Known rows, with every step that occurs
Z > A > F > B: [-0.21 -0.05  0.18  0.59 -0.05 -0.01  0.04 -0.10 -0.08  0.23  0.03  0.31
  0.03 -0.21  0.38  0.04  0.06  0.61 -0.18  0.40 -0.03 -0.23  0.04 -0.05]
B > P > N > F: [-0.08  0.04  0.37  0.23  0.13  0.08  0.25 -0.01 -0.23  0.18  0.03 -0.01
 -0.15  0.12 -0.01  0.06 -0.20 -0.01  0.16  0.06  0.26  0.30 -0.01 -0.04]
P > B > Z > A > F: [-0.29  0.03  0.06  0.25 -0.23 -0.01  0.27 -0.25 -0.04  0.34 -0.11  0.32
  0.13 -0.20  0.26  0.19 -0.09  0.53 -0.08  0.34  0.04 -0.05  0.12 -0.02]
E > N > F > B > P: [ 0.02  0.06  0.33  0.56  0.39  0.06  0.06  0.13 -0.10  0.27  0.13 -0.01
  0.00  0.03  0.02 -0.06 -0.07  0.32  0.04  0.02  0.13 -0.03 -0.08 -0.07]
Z > V: [-0.08  0.05  0.14  0.11  0.18  0.08  0.05 -0.13  0.05  0.19 -0.16 -0.05
  0.07 -0.15  0.13  0.24  0.17  0.16 -0.10  0.19  0.00 -0.10 -0.06 -0.21]
Z > V > F > B > P: [ 0.00  0.01  0.34  0.55  0.34  0.04 -0.05 -0.03 -0.09  0.30  0.23  0.06
  0.24 -0.09  0.01  0.16  0.06  0.40 -0.05  0.09  0.11 -0.07 -0.07 -0.09]
F > B > P > N > E: [ 0.18 -0.21 -0.07  0.11  0.26  0.08  0.00  0.22  0.09  0.12 -0.06 -0.13
 -0.12  0.10  0.25  0.15  0.13  0.06 -0.06 -0.03  0.16  0.15  0.05  0.03]
N > P > B: [-0.06 -0.05  0.26  0.31  0.33  0.02 -0.03  0.17  0.07  0.09  0.01  0.02
 -0.02 -0.03  0.01 -0.17 -0.32  0.31  0.07  0.01 -0.01  0.03  0.28 -0.04]
E > N > P > B > Z > A > F: [-0.26  0.05  0.05  0.17 -0.19 -0.03  0.28 -0.16 -0.06  0.40 -0.16  0.25
 -0.02 -0.19  0.32  0.23 -0.18  0.55 -0.03  0.31  0.09  0.01  0.12  0.02]
E > N > F > A: [-0.09  0.09  0.43  0.17 -0.06  0.10  0.30 -0.14  0.12  0.18  0.02 -0.08
 -0.48  0.04 -0.07 -0.10 -0.34  0.16  0.13 -0.06  0.02  0.36  0.04  0.03]
A > F > B: [-0.12 -0.01  0.22  0.64  0.02 -0.03  0.03 -0.03 -0.07  0.12  0.03  0.34
  0.03 -0.22  0.28 -0.03  0.06  0.48 -0.21  0.36 -0.05 -0.20  0.05 -0.06]
E > N > P > B > Z: [ 0.06  0.07  0.10  0.18  0.04  0.04  0.13  0.10  0.06  0.15 -0.13  0.10
 -0.05 -0.10  0.02  0.03 -0.22  0.34  0.06  0.04 -0.21  0.14  0.03 -0.14]
E > N > P: [ 0.08  0.03  0.10 -0.13  0.19 -0.02  0.02  0.21 -0.06  0.17 -0.10 -0.18
 -0.38  0.00  0.12  0.12 -0.28 -0.04  0.13 -0.07  0.15  0.19  0.03  0.09]
P > N > F: [-0.11  0.02  0.34  0.14 -0.05  0.06  0.23  0.00 -0.19  0.06 -0.02  0.05
 -0.22  0.10  0.07  0.07 -0.18 -0.01  0.13  0.12  0.17  0.30  0.03 -0.06]
Z > B > P: [ 0.11  0.11  0.16  0.36  0.41  0.03 -0.02 -0.04 -0.29  0.27 -0.07 -0.18
  0.30  0.01  0.06  0.05  0.01  0.30  0.00 -0.04  0.13 -0.02 -0.02  0.01]
N > P > B > Z: [ 0.03  0.02  0.13  0.27  0.05  0.04  0.11  0.04  0.04  0.16 -0.09  0.09
  0.05 -0.09 -0.04  0.01 -0.20  0.25  0.02  0.06 -0.24  0.16  0.06 -0.16]
E > N > F > B: [-0.06  0.03  0.38  0.51 -0.02  0.02  0.05  0.20 -0.01  0.02  0.01  0.15
 -0.19  0.00  0.25 -0.05  0.00  0.44  0.00  0.21 -0.08 -0.06 -0.06 -0.14]
V > Z > B > P: [ 0.08  0.12  0.21  0.26  0.37 -0.01  0.01 -0.13 -0.17  0.27 -0.06 -0.12
  0.32 -0.01  0.01  0.04  0.12  0.29 -0.01 -0.03  0.05 -0.06 -0.03 -0.08]
A > F > B > P > N > E: [ 0.12 -0.20 -0.05  0.17  0.22  0.07  0.05  0.17  0.07  0.18 -0.08 -0.05
 -0.07  0.03  0.29  0.17  0.12  0.13 -0.09  0.06  0.20  0.13  0.10  0.04]
P > B: [-0.09  0.01  0.13  0.30  0.17  0.02 -0.01  0.12  0.14 -0.06  0.03  0.17
  0.10 -0.02  0.03 -0.23 -0.15  0.48  0.01  0.01 -0.05 -0.12  0.21 -0.04]
V > Z > A: [-0.22 -0.06  0.03 -0.28 -0.19 -0.05  0.10 -0.29  0.11  0.20  0.04  0.02
  0.00  0.00  0.17  0.16  0.17  0.22  0.00  0.09 -0.07 -0.09 -0.04 -0.13]
F > B > P > N: [ 0.05  0.03  0.04  0.29  0.45  0.09  0.05 -0.01 -0.29  0.16  0.11  0.09
 -0.18 -0.08  0.16  0.02 -0.07  0.32 -0.06  0.03  0.25  0.05 -0.07  0.08]
V > F: [-0.08  0.01  0.25 -0.07 -0.37 -0.07 -0.03 -0.08 -0.02 -0.03  0.24  0.16
  0.15  0.03 -0.03  0.34  0.02  0.16  0.09  0.03  0.06  0.17  0.03  0.04]
A > F > B > P > N: [ 0.00  0.04  0.08  0.36  0.42  0.07  0.12 -0.06 -0.32  0.23  0.08  0.19
 -0.16 -0.15  0.21  0.04 -0.09  0.38 -0.10  0.12  0.30  0.03 -0.03  0.10]
N > P > B > F: [-0.10  0.03  0.43  0.24  0.22  0.06  0.06  0.11  0.05  0.08  0.23  0.11
  0.04  0.11 -0.01  0.16 -0.21  0.20  0.07 -0.07  0.04 -0.04  0.11  0.13]
Z > A > F > B > P > N: [-0.06  0.01  0.05  0.32  0.36  0.08  0.12 -0.11 -0.32  0.29  0.09  0.18
 -0.16 -0.13  0.29  0.11 -0.09  0.45 -0.09  0.13  0.31  0.02 -0.04  0.09]
Z > B > F > A: [-0.05  0.11  0.46  0.28  0.04  0.13  0.17 -0.28 -0.01  0.20  0.10 -0.06
 -0.18  0.00 -0.01  0.11 -0.17  0.28 -0.03 -0.08 -0.06  0.18  0.01  0.17]
F > B > P: [ 0.07 -0.01  0.17  0.55  0.46  0.06 -0.05  0.05 -0.10  0.26  0.17 -0.01
  0.14 -0.04 -0.03 -0.08  0.00  0.26 -0.05  0.01  0.08 -0.11 -0.06 -0.05]

Rows
[-0.08 -0.03  0.41  0.59  0.07  0.06  0.07  0.08 -0.14  0.05  0.06  0.18
 -0.16 -0.03  0.24 -0.03 -0.03  0.36 -0.03  0.27 -0.03  0.02 -0.03 -0.14]
P > N > F > B
[ 0.18 -0.21 -0.13 -0.08  0.22  0.07  0.03  0.19  0.09  0.12 -0.07 -0.18
 -0.09  0.13  0.19  0.17  0.11 -0.06 -0.01 -0.09  0.21  0.19  0.06  0.06]
B > P > N > E
[-0.25  0.02  0.01  0.14 -0.30 -0.02  0.26 -0.30 -0.10  0.36 -0.12  0.26
  0.10 -0.18  0.25  0.26 -0.05  0.36 -0.08  0.35  0.05 -0.01  0.04  0.00]
B > Z > A > F
[ 0.01 -0.01  0.37  0.63  0.40  0.06  0.04  0.07 -0.11  0.29  0.17 -0.01
  0.12  0.03 -0.06 -0.09 -0.06  0.21  0.03  0.05  0.10 -0.01 -0.05 -0.11]
N > F > B > P
[-0.09 -0.01  0.39  0.49 -0.07  0.01 -0.10 -0.05  0.00  0.08  0.17  0.22
  0.10 -0.16  0.24  0.28  0.17  0.56 -0.13  0.29 -0.12 -0.12 -0.04 -0.17]
Z > V > F > B
[-0.10  0.02  0.51  0.33  0.18  0.14  0.18 -0.17  0.15  0.24  0.25  0.00
 -0.27  0.02 -0.13 -0.03 -0.39  0.22  0.04 -0.14 -0.02  0.23  0.14  0.15]
N > P > B > F > A
[-0.22 -0.05  0.23  0.51 -0.07 -0.05  0.08 -0.17  0.00  0.22  0.04  0.34
  0.04 -0.24  0.36  0.05  0.14  0.60 -0.21  0.41 -0.09 -0.26  0.02 -0.12]
V > Z > A > F > B
[-0.07  0.09  0.16  0.27  0.13  0.11  0.12 -0.14  0.12  0.23 -0.22  0.07
  0.15 -0.23  0.10  0.22  0.10  0.42 -0.12  0.24 -0.19 -0.07 -0.05 -0.32]
P > B > Z > V
[ 0.13 -0.20  0.06  0.11  0.18  0.08  0.00  0.14  0.10  0.18 -0.04 -0.10
 -0.04  0.05  0.30  0.34  0.20  0.18 -0.08  0.05  0.18  0.16  0.03 -0.03]
Z > V > F > B > P > N > E
[ 0.00  0.05  0.11  0.50 -0.16  0.03  0.14 -0.10 -0.06  0.19 -0.09  0.30
  0.10 -0.26  0.13  0.10  0.05  0.36 -0.17  0.31 -0.28  0.00 -0.10 -0.19]
A > F > B > Z
[-0.06  0.12  0.50  0.22  0.02  0.09  0.20 -0.34  0.05  0.19  0.12 -0.03
 -0.17  0.00 -0.01  0.10 -0.10  0.28 -0.04 -0.08 -0.11  0.16  0.00  0.10]
V > Z > B > F > A
[-0.07  0.02  0.10  0.25  0.34  0.04  0.16 -0.17 -0.25  0.28  0.10  0.21
 -0.14 -0.15  0.26  0.09  0.00  0.46 -0.10  0.15  0.26 -0.01 -0.04  0.03]
V > Z > A > F > B > P > N
[-0.30  0.00  0.02  0.11 -0.20 -0.04  0.20 -0.26 -0.09  0.32 -0.07  0.25
  0.07 -0.14  0.27  0.21 -0.04  0.35 -0.08  0.31  0.17 -0.09  0.11  0.08]
Z > A > F
[-0.01  0.09  0.10  0.12  0.05  0.11  0.12 -0.19  0.04  0.26 -0.25 -0.02
  0.11 -0.22  0.09  0.32  0.16  0.18 -0.13  0.22 -0.16  0.00 -0.15 -0.30]
B > Z > V
[-0.12  0.06  0.46  0.32  0.12  0.14  0.20 -0.19  0.19  0.15  0.25  0.07
 -0.23  0.01 -0.13 -0.05 -0.31  0.32  0.00 -0.13 -0.04  0.14  0.11  0.15]
P > B > F > A
[ 0.09  0.01  0.08  0.39 -0.10  0.05  0.05 -0.03 -0.01  0.11 -0.06  0.18
  0.03 -0.17  0.06  0.06  0.09  0.27 -0.13  0.19 -0.35  0.02 -0.17 -0.20]
F > B > Z
[ 0.06 -0.22 -0.07  0.13  0.17  0.06  0.07  0.11  0.06  0.24 -0.08 -0.05
 -0.09  0.05  0.36  0.24  0.13  0.21 -0.09  0.09  0.22  0.11  0.08  0.05]
Z > A > F > B > P > N > E
[-0.06  0.07  0.43  0.33  0.15  0.08  0.22 -0.02 -0.31  0.20 -0.07 -0.03
 -0.09  0.12  0.10  0.11 -0.16  0.14  0.14  0.11  0.23  0.28  0.00 -0.05]
Z > B > P > N > F
[-0.06  0.08  0.53  0.41  0.15  0.14  0.30 -0.27 -0.15  0.31  0.02 -0.11
 -0.33  0.02 -0.03 -0.06 -0.34  0.21  0.07 -0.01  0.10  0.44  0.07  0.04]
Z > B > P > N > F > A
[-0.15 -0.01  0.06  0.10 -0.28  0.05  0.16 -0.11 -0.02  0.28 -0.08  0.07
 -0.10 -0.03  0.31  0.25  0.01  0.51  0.01  0.21 -0.17  0.02 -0.15 -0.15]
E > N > F > B > Z > A
[-0.11  0.04  0.41  0.12 -0.20  0.00  0.04 -0.14  0.03  0.21  0.06  0.13
  0.21 -0.13  0.04  0.52  0.00  0.38  0.04  0.19 -0.05  0.20  0.03 -0.19]
N > P > B > Z > V > F
[-0.28  0.00  0.12  0.25 -0.16 -0.01  0.26 -0.23 -0.08  0.42 -0.11  0.27
  0.09 -0.20  0.24  0.21 -0.18  0.45 -0.05  0.34  0.05  0.02  0.15 -0.01]
N > P > B > Z > A > F
[-0.04  0.05  0.22  0.28  0.21  0.11  0.11 -0.11  0.08  0.30 -0.23  0.01
  0.09 -0.23  0.09  0.24  0.01  0.33 -0.07  0.23 -0.17  0.00 -0.02 -0.32]
N > P > B > Z > V
[-0.07  0.09  0.48  0.24  0.11  0.05  0.24 -0.08 -0.24  0.19 -0.05  0.00
 -0.06  0.11  0.07  0.09 -0.08  0.12  0.12  0.12  0.18  0.26  0.00 -0.12]
V > Z > B > P > N > F
[-0.12  0.08  0.34  0.13 -0.26  0.00  0.06 -0.17  0.07  0.13  0.08  0.21
  0.25 -0.13  0.04  0.49  0.09  0.46  0.01  0.19 -0.08  0.13  0.00 -0.18]
P > B > Z > V > F
[-0.15 -0.06  0.05  0.10 -0.35  0.02  0.06 -0.20 -0.04  0.27  0.05  0.12
  0.07 -0.07  0.25  0.33  0.06  0.49 -0.03  0.22 -0.20  0.01 -0.13 -0.12]
V > F > B > Z > A
[-0.09  0.05  0.43  0.16 -0.21  0.09  0.19 -0.38  0.13  0.27  0.13  0.02
 -0.17 -0.15 -0.12  0.25 -0.14  0.30 -0.02  0.04 -0.08  0.36  0.01 -0.04]
B > Z > V > F > A
[-0.13  0.04  0.33 -0.01 -0.25 -0.02  0.00 -0.17  0.01  0.10  0.12  0.12
  0.19 -0.07  0.07  0.50  0.13  0.28  0.02  0.17  0.05  0.09  0.00 -0.10]
Z > V > F
[-0.32  0.01  0.11  0.03 -0.24 -0.09  0.26 -0.34  0.00  0.31 -0.05  0.29
  0.09 -0.16  0.25  0.18  0.07  0.34 -0.10  0.32  0.10 -0.12  0.09 -0.04]
V > Z > A > F
